Each row was made from one path, in order. Every step used is in the known rows, and no mark comes twice. Write each row's path.
(in the rows, 128 means zero)
Known rows:
zadup -> daro -> dedusa: [ 94 146 153 111  80 140 123 122  82 151 119 172  89 127 123 109 111 108
 109 177 162 140]
disi -> daro -> dedusa -> vozuda -> mogom -> tivu: [ 59 175 147 142 124 126 135 139 105 192 109 139 106 101  89  84  84 138
 138 151 110  81]
tivu -> dedusa: [163 122  74 148  95 108 170  92 152 157 119 157 140 165 116 114 142 121
  90 122 160 123]
tivu -> mogom -> vozuda -> dedusa -> daro: [ 81 161 102  76  86 180 107 121 102 140 114 112 205 155  48 128 143 136
 155 152 155 148]
dedusa -> daro -> disi -> vozuda: [110 103 133 162 137 158 139 129 149 139 157 155 100 125 171 107 124 116
 120 144 160 117]
tivu -> mogom -> vozuda: [126 147 105 125  53 167 131 152 114 179 123 155 148 130  59 138 133 150
 142 165 207 114]
dedusa -> vozuda -> disi -> daro: [ 98 160 134 170  85  71 135 104 131 206 122 152 103 119  57 120  78 156
 103 145 174 132]
mogom -> vozuda: [130 128  94 124  85 154 119 130 135 189 117 141 111 127  98 118 119 162
 136 159 209 131]
dedusa -> daro: [128 145 109 120 116 134 146 119 138 172 126 115 133 157 148  95 131  95
 130 121 180 121]
dedusa -> daro -> disi -> vozuda -> mogom: [ 89  94 161 158 157 137 132 139 127 115 142 124 104 108 188 123 108 129
 156 141 184  96]
disi -> daro -> dedusa -> vozuda -> mogom: [ 60 171 152 159  97  98 124 121  83 175 118 147  97 110  93  98  89 146
 147 149 153  92]
daro -> dedusa -> vozuda -> mogom: [ 99 165 146 138 119  96 124 121 125 172 125 136  90 113 158 100 114 156
 153 110 160 117]
dedusa -> vozuda -> mogom: [131 129 124 145 129 102 142 111 133 191 124 120 110 125 142 124  96 145
 144 109 199  96]
tivu -> dedusa -> vozuda: [171 123  71 153 108 115 169  66 164 190 149 168 152 180 124 119 132 123
 101  97 139 115]
disi -> vozuda -> mogom -> tivu -> dedusa -> daro: [118 143 104 126 175 155 170 118 165 117 130 113 196 145 170 112 122  87
 135 139 128  78]
daro -> disi -> vozuda -> dedusa: [100  88 119 166 124 132 135 113 147 110 118 180  79  99 104 127 125 170
  79 157 151 171]
mogom -> tivu: [147 133  97 127 124 140 165 146 164 196 100 137 100 121 113  92 115 113
  91 140 162 124]
mogom -> vozuda -> disi -> daro: [ 75 155 129 150  67 109 103 136 112 185  98 137 110 106  25 127  84 192
 126 193 199 145]
daro -> disi -> vozuda -> mogom -> tivu -> dedusa: [125  73 115 165 167 141 170 132 166 115 127 163 119 108 150 129 115 145
 102 146 123  92]
zadup -> daro -> dedusa -> vozuda: [101 142 152 115  89 144 117  95  94 182 148 185 102 139 134 112 107 111
 118 154 136 127]
daro -> disi -> vozuda: [123  92 129 189 114 140 148 136 150 140 142 190  64  97 141 123 117 148
  94 155 182 129]
disi -> vozuda: [134 149 108 174 103 128 155 129 155 148 125 172 101 108 132 121 116 126
  95 163 208 130]
mogom -> tivu -> dedusa -> daro: [147 133  76 104 144 158 173 106 169 169 128 122 188 184 142  88 143  78
 108 112 101 106]

Which path is each row?
[ 96  88 121 113 137 134 127 102 132 135 117 119 112 147 122 101 138 135
 117 120 125 164] : vozuda -> dedusa -> daro -> disi
[150 116  98 145 127  98 159  76 145 166 134 137 156 160 139 128 117 138
 132 100 159  90] : tivu -> dedusa -> vozuda -> mogom
[105 126  89 102  97 148 105 106 131 154  92 131 133 125  63 122 124 179
 121 162 176 173] : mogom -> vozuda -> dedusa
[100 145  95 103  63 160 119 129 107 148  95 146 165 127  19 141 137 171
 127 164 174 159] : tivu -> mogom -> vozuda -> dedusa
[109 146 101 150 113 126 141 107 149 115 101 165 115 107  95 124 124 148
  82 167 174 173] : disi -> vozuda -> dedusa
[ 89  98 150 139 184 166 145 159 153 131 133 116 110  99 184 108 102 116
 144 143 145  85] : dedusa -> daro -> disi -> vozuda -> mogom -> tivu
[139  78  94 117 157 164 168 111 165 163 143 138 147 177 149  91 143 100
 106 105  74 106] : mogom -> tivu -> dedusa -> daro -> disi
[127 130 100 100 168 139 168 115 150 151 110  85 192 167 157 100 126  92
 142 109 123  82] : vozuda -> mogom -> tivu -> dedusa -> daro
[ 98 156 107 127 133 146 132 100 144 110 115 128 157 134 123 114 132 110
 111 153 154 159] : disi -> vozuda -> dedusa -> daro
[109  83 130 164 155 132 149 105 137  96 153 134 149 142 185 131 129 124
 143 128 138  90] : tivu -> dedusa -> daro -> disi -> vozuda -> mogom
[ 91 158 134 166  73  67 138 131 121 171  92 141  89 110  48 117  83 155
  94 172 196 144] : vozuda -> disi -> daro
[118  66 116 111 181 145 158 122 149 144 130 101 151 158 168 101 127 114
 138 103  97  83] : vozuda -> mogom -> tivu -> dedusa -> daro -> disi
[107  66 155 161 106 168 135 121 100 131 151 201  76 109 133 148  93 114
  99 200 183 116] : zadup -> daro -> disi -> vozuda
[133 132  97 153 157 139 179 127 169 123 110 143 161 119 141 126 113 123
 109 153 152  88] : disi -> vozuda -> mogom -> tivu -> dedusa
[ 57 190 154 160  67  64 119 143 112 156  93 159  73  96  62  95 104 169
  97 169 155 167] : vozuda -> disi -> daro -> dedusa
[ 82  65 149 140 114 162 123  98  95  97 126 196  92 106  98 150 100 136
  83 205 152 159] : zadup -> daro -> disi -> vozuda -> dedusa
[155 140  90 132 141  95 166  94 202 200 127 152 151 155 111 112 118 149
  86 100  98 143] : mogom -> tivu -> dedusa -> vozuda -> disi
[127 135 120 118 148 124 156 157 147 172  85 103 107 105 129 108 100 129
 125 142 183 101] : vozuda -> mogom -> tivu
